What can hang from each mark:
q_40: q_619
q_767: q_312 q_581
q_312: q_619 q_767
q_856: q_596
q_596: q_70
q_70: q_581 q_596
q_581: q_13 q_767 q_913

Known rows, with every way that one mark hangs from another:
[q_581 q_13 q_767 q_913]: [ 0.07  0.75  0.08 -0.03  1.10 -1.36 -4.06  1.31 -0.68 -1.37  3.29  0.91
  1.32  1.35 -1.17 -1.18 -1.78 -3.23]
[q_312 q_619]: [-1.48 -0.56 -0.81 -1.89  1.28  2.05 -0.30 -1.37  1.10  2.33  2.05  0.64
  0.42 -3.34 -1.08 -0.37 -0.34 -2.63]
[q_596 [q_70 [q_581 q_13 [q_767 q_312] q_913]]]: [-1.36  0.55 -1.42 -0.69 -0.24 -2.27 -4.79 -0.28 -0.71 -1.66  4.01  0.75
  1.44 -1.17 -0.55  0.04 -1.25 -3.11]
[q_70 [q_581 q_13 [q_767 q_312] q_913] q_596]: [-0.62  1.18 -1.79 -0.10  1.30 -1.98 -5.55  0.78 -1.37 -1.74  4.04  0.08
  2.16  0.19 -0.34  0.55 -1.12 -3.29]
[q_767 q_312 q_581]: [-0.05 -0.01 -0.77 -1.57  0.35  2.39  2.04 -0.64  1.39  0.28  1.21  0.13
  0.84 -3.52  0.65  0.77  0.09 -2.62]
[q_70 [q_581 q_913]]: [-1.43  0.14  0.18 -1.37  1.06 -0.21 -3.72 -0.12 -0.54 -1.53  3.36  0.91
  1.38 -1.85 -1.04 -0.07 -0.73 -2.37]
[q_596 [q_70 [q_581 q_13 q_767 q_913]]]: [-1.79  0.63 -0.38 -0.86  0.25 -2.56 -5.15  0.33 -0.89 -2.41  4.13  1.43
  1.25 -0.64 -0.99 -0.28 -1.61 -2.68]
[q_40 q_619]: [-1.48 -0.79  0.33 -1.72  1.44  2.08 -0.27 -0.50  0.63  2.56  2.21  1.07
 -0.20 -3.50 -1.48 -1.31 -0.46 -2.81]
[q_70 [q_581 q_13 [q_767 [q_312 q_619]] q_913] q_596]: [-0.72  1.16 -2.32 -0.35  1.51 -1.55 -6.01 -0.33 -1.05 -0.15  4.05 -0.09
  2.30 -0.39 -0.25  0.37 -0.71 -3.43]
[q_767 [q_312 q_619] [q_581 q_13 q_913]]: [ 0.74  0.90 -0.85 -0.85  0.69  1.46 -2.40 -1.38  0.62  1.51  1.85  0.33
  2.18 -1.39  1.37 -0.13  0.39 -2.88]
[q_767 [q_312 q_619]]: [-0.93 -0.65 -2.08 -1.61  0.68  2.34  0.21 -2.10  1.15  3.18  1.88 -0.24
  0.67 -4.10 -0.38  0.08 -0.04 -3.09]
[q_856 [q_596 [q_70 [q_581 q_13 [q_767 q_312] q_913]]]]: [-2.57  0.53 -1.82 -1.23 -0.23 -2.53 -3.97 -0.33 -0.73 -1.79  3.97  1.06
  1.20 -1.00 -0.07  0.84 -0.95 -2.68]
[q_312 q_619 [q_767 [q_581 q_13 q_913]]]: [-0.07  0.70  0.52 -0.70  1.18  2.37 -2.40 -1.93 -0.28  1.74  2.45  0.64
  1.48 -3.23  1.69 -1.10  0.03 -2.57]
[q_767 q_312 [q_581 q_13 q_913]]: [ 0.89  0.89 -0.17 -0.55  0.38  0.96 -1.90 -0.02  0.23 -0.52  1.83  0.57
  1.98 -0.64  1.18  0.21 -0.09 -2.75]
[q_856 [q_596 [q_70 [q_581 q_13 q_767]]]]: [-3.31  0.26 -1.05 -1.70  0.02 -2.25 -2.82  0.05 -0.31 -2.12  3.71  1.53
  0.53 -1.64 -0.71  0.86 -1.28 -2.34]
[q_70 [q_581 q_767 q_913]]: [-1.05  0.45 -0.30 -0.97  1.05 -1.31 -3.86  0.36 -0.68 -2.08  3.87  0.52
  1.31 -1.27 -1.52 -0.43 -1.34 -2.93]
[q_596 [q_70 q_581]]: [-2.94 -0.42 -0.51 -2.12  0.23 -0.30 -1.49 -0.66  0.28 -1.25  3.06  1.43
  0.32 -3.70 -1.06  0.55 -0.86 -2.08]

Rows:
[-1.55  0.29 -2.40 -1.13  1.22 -0.54 -1.58  0.15 -0.19 -0.95  3.40 -0.33
  0.99 -2.80 -0.89  1.18 -0.88 -3.13] => [q_70 [q_581 [q_767 q_312]] q_596]
[-0.92 -0.03 -0.06 -1.60  1.15  3.62  1.12 -2.47  0.82  2.49  1.86  0.26
  0.46 -5.89  1.16 -0.57  0.23 -2.37] => [q_312 q_619 [q_767 q_581]]
[ 0.07  0.67  1.21 -0.37  0.98  1.75 -1.83 -0.43 -0.72 -0.45  2.44  0.90
  1.22 -2.41  1.52 -0.83 -0.54 -2.32] => [q_312 [q_767 [q_581 q_13 q_913]]]
[ 0.54  0.45 -0.49 -1.03  0.32  1.68 -0.06 -0.30  0.85  0.06  1.43  0.31
  1.38 -2.09  1.02  0.60 -0.23 -2.76] => [q_767 q_312 [q_581 q_13]]
[-0.53 -0.26 -2.39 -1.22  0.69  1.06  0.16 -1.32  1.11  2.28  2.44 -0.61
  0.49 -3.32 -1.09 -0.33 -0.75 -3.67] => [q_581 [q_767 [q_312 q_619]]]
[-1.78  0.52 -0.53 -1.13  1.70 -0.45 -3.86  0.70 -0.76 -1.53  3.22  1.05
  1.47 -1.22 -0.58  1.01 -0.89 -2.26] => [q_70 [q_581 q_13] q_596]
[-1.74  0.77 -0.99 -0.85  1.88 -1.61 -3.96  1.16 -0.95 -2.35  3.95  0.62
  1.39 -0.56 -1.21  0.37 -1.16 -2.74] => [q_70 [q_581 q_767 q_913] q_596]
[-1.38  0.73 -2.62 -0.91  1.60 -0.88 -3.94 -0.58 -0.54  0.19  3.84 -0.32
  1.78 -1.78 -0.56  0.52 -0.45 -3.29] => [q_70 [q_581 [q_767 [q_312 q_619]] q_913] q_596]
[-1.07  1.24 -0.72 -0.27  1.76 -2.29 -5.87  1.48 -1.45 -2.59  4.20  0.81
  1.91  0.83 -0.88  0.19 -1.35 -2.89] => [q_70 [q_581 q_13 q_767 q_913] q_596]
[-0.36  0.35  0.28 -1.11  1.07  2.99 -0.68 -2.20  0.27  2.29  2.06  0.44
  0.94 -4.70  1.43 -0.72 -0.07 -2.50] => [q_312 q_619 [q_767 [q_581 q_13]]]
[ 0.20  0.43 -0.45 -1.09  0.44  1.66  0.03 -0.36  0.73 -0.23  1.57  0.34
  1.44 -2.02  0.90  0.31  0.03 -2.65] => [q_767 q_312 [q_581 q_913]]
[-1.60  0.15 -1.66 -1.14 -0.36 -1.60 -3.05 -0.62 -0.23 -1.19  3.66  0.57
  0.98 -2.67 -0.73  0.50 -1.36 -3.08] => [q_596 [q_70 [q_581 q_13 [q_767 q_312]]]]
[ 0.17  0.43 -1.15 -1.38  0.77  2.20 -0.44 -1.68  1.19  1.85  1.66  0.12
  1.63 -2.75  1.03  0.07  0.65 -2.73] => [q_767 [q_312 q_619] [q_581 q_913]]
[-2.70 -0.08 -0.28 -1.66  0.32 -0.96 -3.28 -0.38 -0.27 -1.73  3.44  1.66
  0.83 -2.35 -0.87  0.18 -0.83 -2.08] => [q_596 [q_70 [q_581 q_913]]]
[-0.63  0.26  0.24 -1.19  1.19  2.97 -0.63 -2.21  0.21  2.03  2.16  0.46
  1.00 -4.51  1.35 -1.01  0.26 -2.40] => [q_312 q_619 [q_767 [q_581 q_913]]]
[ 0.46  0.51 -1.13 -1.24  0.50  2.24 -0.54 -1.74  1.24  2.05  1.47  0.08
  1.64 -2.86  1.14  0.42  0.34 -2.88] => [q_767 [q_312 q_619] [q_581 q_13]]
[-1.07  0.76 -2.62 -0.82  1.32 -0.84 -4.01 -0.63 -0.48  0.39  3.62 -0.31
  1.77 -1.96 -0.42  0.85 -0.70 -3.42] => [q_70 [q_581 q_13 [q_767 [q_312 q_619]]] q_596]
[-1.49  0.90 -0.25 -0.63  1.81 -1.15 -5.91  1.04 -1.43 -2.09  3.65  1.29
  2.05  0.37 -0.34  0.59 -0.89 -2.30] => [q_70 [q_581 q_13 q_913] q_596]
[-2.34  0.22 -0.69 -1.37  0.31 -1.98 -3.38 -0.01 -0.40 -2.18  3.92  1.27
  0.76 -1.83 -1.28 -0.14 -1.40 -2.55] => [q_596 [q_70 [q_581 q_767 q_913]]]
[-0.04  0.15 -1.51 -0.48  0.65 -0.25 -1.51  0.24 -0.03 -0.16  2.90 -0.14
  0.94 -1.01 -1.02 -0.56 -1.21 -3.56] => [q_581 [q_767 q_312] q_913]
